Each row comes from the steps of one path. Every step used is in the known rows, and no mark comes twice. Write the path behind each row, first mark first.
(in the rows, 128 means zero)
Known rows:
kape-dudo-pado: [146 115 135 142 135 135  92 129 128 118 109 139 120 132 114 119 127 116
 148 130 128 114 139 156 116 131 111 144 122 120 113 104 119 140 144 117
 123 112 120 137 127 130]
toba-dudo: [122 134 130 135 131 128 120 125 140 116 137 114 141 135 122 131  97 130
 129 111 112 121 125 124 129 140 128 108 141 123 124 106 147 116 149 123
 126 126 123 133 111 117]
toba-dudo-rumal-lapiga-sazab: [120 132 135 147 137 115 144 109 148 125 119  97 171 140 104 141 104 125
 152 127 167 132 143 114 123 130 142  92 138 135 126 100 164 103 152 129
 116  85 118 137  88 106]
toba-dudo-pado: [124 124 139 142 126 125 106 133 137 108 115 126 137 138 122 135  72 119
 123 115 112 113 142 145 127 146 126  92 139 118 122  88 144 120 155 130
 132 125 129 142 108 118]
moti-kape-lapiga: [131 145 109 124 113 141 158 139 148 125 112 125 101 133 118 133 125 117
 129 126 175 141 137 141 140 146 133 161 132 122 139 140 101 132 118 141
 138 141 123 135 130 133]
dudo-pado: [129 119 138 135 124 127 117 136 130 120 104 139 121 129 130 131 103 115
 119 133 127 116 143 149 127 133 128 116 124 125 126 110 126 133 132 135
 136 128 134 138 123 129]
rumal-lapiga-toba-moti-kape-dudo: [129 171 124 144 122 132 142 114 115 111 134 120 141 129 123 130 186 119
 128  89 187 119 133 111 129 136 161 187 151 131 142 129 191 130 117 108
  86 101 130 114 144 114]
moti-toba-dudo-kape-lapiga: [137 133 120 142 133 123 132 137 139 116 105  90 120 144 100 126 110  95
 178 119 103 144 136 138 131 150 107 130 135 126 112 106 132 103 131 143
 155 134 143 135 111 119]
moti-kape-dudo-rumal-lapiga-toba: [128 144 122 132 129 126 149 111 128 119 116  98 160 127  98 128 182 110
 136 150 208 130 123 102 103 137 130 220 127 126 139 116 164 145 121 117
  97  79 105 125 125 108]
moti-kape-lapiga-toba: [118 144 112 126 114 139 172 134 147 113 111 123 116 131 107 127 144 112
 104 113 175 126 123 125 135 136 133 169 121 118 136 147 114 131 123 151
 144 131 123 133 137 125]
lapiga-toba-moti: [117 149 130 143 125 126 134 117 115 115 129 133 144 125 128 119 153 114
  97  85 132  95 133 121 136 119 147 154 131 132 119 143 179 113 134 129
 126 125 132 124 144 113]
sazab-lapiga-toba-moti-kape-dudo-rumal: [121 166 124 130 116 159 132 100 100 115 108 110 193 118 101 113 192 106
 137  99 186 112 139 117 123 116 136 252 134 116  98 129 187 129 136 103
  91 110  94 131 119 106]
moti-rumal-lapiga-toba-dudo-kape: [117 152 129 136 126  88 156 112 108 115 117  82 153 124 116 133 120 107
 187 118 127 116 105  89 118 144 143 143 144 129 127  88 190  93 122 117
 120 100 169 129 106 103]
sazab-moti-kape-dudo: [118 177 125 119 131 145 130 121 124 136 150 129 135 136 105 130 169 123
 150 114 177 142 129 149 124 143 126 208 131 118 108 112 149 130 127 112
  92 128 117 131 129 141]
dudo-rumal-lapiga-toba-moti: [120 140 133 149 125 109 150 108 110 122 106 115 159 126 122 130 161 101
 116 119 181  96 142 103 128 118 155 170 135 138 135 129 208 120 122 133
 110  87 138 124 134  98]
sazab-lapiga-vosa: [117 137 131 122 112 146 126 130 105 120  97 121 151 120 127 127 138 135
 185 106 127 128 122 105 138 108 144 129 126 124  94 137 122 128 139 105
 119 137 106 146  93 129]
moti-vosa: [139 146 130 126 133 141 148 132 119 128 121 114 155 136 128 140 135 125
 150 135 127 137 101 147 127 153 121 152 132 130 132 130 110 112 131 124
 140 126 138 125 123 136]
dudo-sazab-lapiga: [120 126 139 108 114 137 142 133 100 130 101 129 130 127 139 135 126 126
 140 123 139 139 151 113 139 116 139 147 130 117 132 112 107 126 138 125
 120 135 126 134 110 127]
toba-dudo-rumal-moti: [128 114 126 149 134 121 128 110 142 123 121 102 160 139 100 138 102 134
 133 126 126 123 127 116 114 144 104 152 125 127 133  83 170 134 163 129
 132 105 125 122 104  98]
kape-dudo-vosa: [149 119 135 137 141 130 122 125 125 123 116 124 129 134 114 111 148 100
 144 142 160 124 154 115 112 142  95 189 128 121 113 119 114 140 139 105
  97 117 100 139 127 119]
sazab-moti-toba: [107 157 134 124 131 137 141 131 107 134 128 125 138 145 113 131 173 115
 145 122 143 148 130 124 128 143 131 137 125 126 103 125 183 108 111 145
 116 151 137 131 128 149]
lapiga-toba-moti-kape-dudo-pado: [132 167 132 147 120 146 117 120 120 102 120 137 144 127 114 116 159 105
 101  95 161  97 142 148 126 141 142 200 135 121 122 124 166 133 136 116
 106 120 112 128 140 120]
moti-toba-dudo-sazab-lapiga-vosa: [111 145 140 124 115 144 132 142  96 111  92 100 148 144 125 128 137 119
 174 114 118 144 133  79 143 149 150 121 140 118 112 112 143 109 150 123
 127 156  93 145  70 129]
moti-rumal: [130 147 120 123 123 124 147 126 107 134 126 124 122 128 125 120 145 124
 163 138 126 126 104 107 125 152 143 149 131 126 130 131 145 113 111 128
 129 142 140 132 123 136]
dudo-kape: [135 133 131 129 129 112 124 123 128 130 125 108 140 117 129 126 112 113
 156 139 112 134 136 146 124 114 115 160 127 132 119 110 118 123 128 120
 130 114 144 127 124 117]
rumal-lapiga-vosa: [126 132 133 137 120 117 137 133 123 124 108 118 123 129 133 138 136 129
 179 128 154 128 118 101 134 128 154 107 136 139 133 129 143 136 120 119
 114 110 124 136 107 125]
lapiga-toba-dudo-vosa: [112 129 143 140 134 121 144 121 134 101 112 108 162 137 115 119 117  97
  97 120 149 105 141  90 119 151 113 152 132 116 116 107 157 114 157 127
 112 124 106 144 111  98]

Which path is each row?
[112 189 126 124 133 152 142 112 142 134 156 131 150 139  90 129 163 132
 154  92 182 150 135 156 126 127 132 173 125 124  90 127 139 113 141 115
  92 120 108 131 116 145] : lapiga-sazab-moti-kape-dudo
[136 165 111 136 111 140 156 135 135 124 118 133 103 134 127 130 137 109
 125  88 176 123 150 149 155 146 152 180 147 128 135 147 142 125 118 139
 128 144 133 129 142 126] : toba-moti-kape-lapiga
[105 135 131 139 130 128 130 120 138 106 133 112 156 131 114 126 119 124
 109  98 122 106 116 108 123 135 126 116 130 119 118 112 160 112 156 132
 132 117 123 133 117 109] : lapiga-toba-dudo
[122 156 136 138 150 132 140 110 118 139 117 112 163 155  79 129 204 108
 192 137 190 153 142 117 111 133 126 156 120 135  88 116 191 106 124 132
  97  91 118 133 107 138] : kape-dudo-rumal-lapiga-sazab-moti-toba
[116 136 139 142 131  93 137 115 131 107 117  87 162 123 119 142 103 110
 152 107 125 122 126 108 120 124 130 116 143 131 132  84 167 108 138 118
 119  85 157 123 111  94] : rumal-lapiga-toba-dudo-kape
[107 174 125 109 110 130 181 145 132 143 114 137  84 143 117 141 129 100
 126 124 207 132 163 151 149 147 143 205 127 114 136 110 110 122 129 156
 131 144 133 143 124 142] : dudo-sazab-moti-kape-lapiga
[130 138 123 146 134 121 139 121 168 121 116 103 134 134  95 126  72 109
 175  93 112 134 146 166 137 118 114 105 127 129  94 112 104  95 167 134
 151 105 139 140 100 111] : toba-dudo-kape-lapiga-sazab
[106 156 138 146 139 142 171 131 145 117 101 115 141 169  86 123 133  86
 153  98 180 144 171 118 138 160 115 121 129 120  73 120 162  84 149 155
 122 146 116 157  98 136] : kape-lapiga-sazab-moti-toba-dudo-vosa
[110 152 119 125 112 130 173 142 149 110 115 112 106 142 113 135 105 105
  90 111 177 117 140 122 141 154 139 175 134 110 151 108 110 116 154 156
 152 132 115 138 112 112] : moti-kape-lapiga-toba-dudo-sazab
[116 141 125 130 121 108 170 119 101 124 110 113 134 129 125 130 164 118
 156 129 159 118 100  70 121 145 159 140 132 129 143 128 177 110 102 132
 118 115 156 127 128 124] : moti-rumal-lapiga-toba
[119 143 135 147 122 114 147 116 110 114 116 126 139 129 136 135 158 118
 122  88 158 103 134 103 139 120 163 130 144 138 141 134 201 115 118 128
 110 106 154 118 145 111] : rumal-lapiga-toba-moti
[143 124 118 135 125 113 136 131 142 132  97 112 101 124 113 126 104 100
 172 128 127 127 145 159 134 115 107 161 122 129 116 121  96 124 130 137
 154 112 149 134 131 119] : dudo-kape-lapiga
[117 156 127 137 133 120 140 134 132 128 112  96 127 151  92 131 122  87
 187 106 129 142 144 146 134 147 111 148 132 121  87  93 171  92 135 150
 139 132 156 141 111 130] : sazab-moti-toba-dudo-kape-lapiga
[113 125 134 134 126 112 150 123 121 116 114 118 139 128 127 138 148 124
 124 118 155 121 119  94 123 120 145 113 130 131 144 125 157 127 118 132
 115 102 147 122 133 116] : rumal-lapiga-toba
[122 152 139 118 135 124 122 130 117 145 133 141 101 142 117 126 155 111
 151 120 161 119 146 144 126 127 121 194 122 117 113  98 133 126 149 126
 111 116 124 134 125 135] : kape-dudo-sazab-moti
[109 142 141 121 112 135 124 136 109 115 100 110 146 133 129 132 102 125
 173 100 125 121 137 102 146 128 149 133 139 116 114 101 124 119 170 113
 121 135  98 151  69 115] : toba-dudo-sazab-lapiga-vosa
[102 167 136 126 134 136 148 118 137 139 143 138 150 138 108 134 134 130
 142  91 147 135 137 146 134 108 137 117 118 130  86 129 148  98 142 136
 112 123 133 136 114 144] : lapiga-sazab-moti
[106 161 140 114 128 129 154 141 101 141 121 129 114 152 122 134 164 103
 129 137 152 145 148 117 134 152 137 155 125 123 122 112 161 107 122 153
 126 153 134 131 120 149] : dudo-sazab-moti-toba
[130 140 124 127 121 107 159 125 101 137 114 118 118 131 133 135 146 126
 182 139 154 134 115  93 128 156 159 128 143 132 147 121 166 114  96 126
 111 124 160 126 122 131] : moti-rumal-lapiga
[125 125 131 141 138 116 137 124 118 120 104  85 163 150 111 137 138 110
 153 157 157 145 137  87 117 164 131 115 145 132 139 101 197 111 119 138
 120 109 124 131 100 113] : moti-toba-dudo-rumal-lapiga
[106 172 129 124 101 159 156 115  99 107 118 125 179 117 130 129 166 121
 108  70 160 128 140 112 145 120 166 181 143 121 113 142 178 116 122 112
  98 141 124 123 127 120] : sazab-lapiga-toba-moti-kape
[126 155 111 143 116 127 167 124 110 123 101 133 106 133 114 111 162  96
 147  85 156  87 116 113 143 140 158 187 129 125 112 157 172 100 119 147
 151 136 154 136 145 121] : kape-lapiga-toba-moti-rumal
[114 183 131 127 133 138 155 113 134 133 150 125 146 142 103 143 170 134
 169  97 204 161 141 136 127 129 149 151 136 131 112 115 160 116 127 111
  73 104 128 126 115 140] : rumal-lapiga-sazab-moti-kape-dudo
[130 156 136 147 130 120 169 114 100 122  97 103 185 136 125 142 165  96
 141 121 181 106 117 123 126 141 149 194 140 139 138 128 193  99 124 127
 124  83 147 122 128 106] : dudo-rumal-lapiga-toba-moti-vosa
[ 97 170 142 139 138 128 154 123 125 122 132 108 163 161 104 148 145 127
 165  90 155 162 138 106 133 151 155  58 145 134 102 107 211  81 131 141
 104 125 143 132  94 140] : rumal-lapiga-sazab-moti-toba-dudo
[ 84 180 138 119 123 113 165 124 102 131 131 119 132 144 109 129 135 104
 139 100 155  96 112 102 131 154 152 187 129 110 117  91 184  86 149 144
 126 134 145 145 104 123] : lapiga-toba-dudo-sazab-moti-rumal
[118 130 122 152 111 139 156 129 160  94 100 117 127 144  96 147  89 119
  95  90 148 120 135 134 132 161 119 139 121 114 145  92 136 137 161 150
 153 128 137 130 117 111] : rumal-moti-kape-lapiga-toba-dudo-pado
[106 155 142 113 126 119 147 133 114 145 130 139 106 138 128 137 133 109
 128 125 163 122 151 140 137 129 141 168 124 120 129 102 141 115 140 143
 120 130 139 134 121 136] : dudo-sazab-moti
[101 125 133 132 124 142 133 108 116 109 100  98 206 124 100 126 124 117
 128 109 140 110 123  99 116 114 124 159 125 111  95 101 174 114 158 122
 120 105 109 141  94  98] : sazab-lapiga-toba-dudo-rumal
[109 170 116 116 116 142 172 134 139 135 124 134 105 139 106 139 135 109
 140 104 195 140 142 155 144 138 139 183 129 117 115 124 133 121 118 144
 125 140 134 140 133 145] : sazab-moti-kape-lapiga
[102 157 142 131 131 122 160 116 130 139 132 131 146 141 113 149 138 132
 159  93 176 145 142 127 135 112 152  88 130 137 108 117 167 103 128 133
  98 106 150 130 114 139] : rumal-lapiga-sazab-moti
[ 90 171 118 132 121 132 173 121 147 119 111 105 155 142  77 132 131  89
 114 108 211 108 131 142 127 142 125 218 120 109 100 101 176 107 150 154
 129 113 117 152 112 109] : sazab-moti-kape-lapiga-toba-dudo-rumal
[128 127 128 148 134 138 131 123 128 112 132 103 145 151 111 139 137 143
 132 108  96 155 121  98 123 168 114  95 132 129 137 103 175 121 143 136
 138 148 135 111 112 124] : rumal-moti-toba-dudo
[139 137 121 138 128 121 144 123 159 130 108 113 119 127 100 125  98 107
 177 111 128 142 150 162 137 102 115 125 115 134 100 132  80 109 143 136
 155 104 141 134 114 123] : dudo-kape-lapiga-sazab
[106 175 130 129 117 108 162 127  92 140 113 122 116 137 120 137 158 118
 226 120 175 120 104  93 136 148 172 155 134 132 110 119 188 110 104 122
  99 124 149 146 102 141] : sazab-moti-rumal-lapiga-vosa
[134 129 117 138 119 132 135 145 144 124  92 128  93 134 115 122 123 111
 174 117 147 113 119 131 142 123 130 140 118 128 110 146  99 133 139 138
 153 129 112 149 117 128] : kape-lapiga-vosa
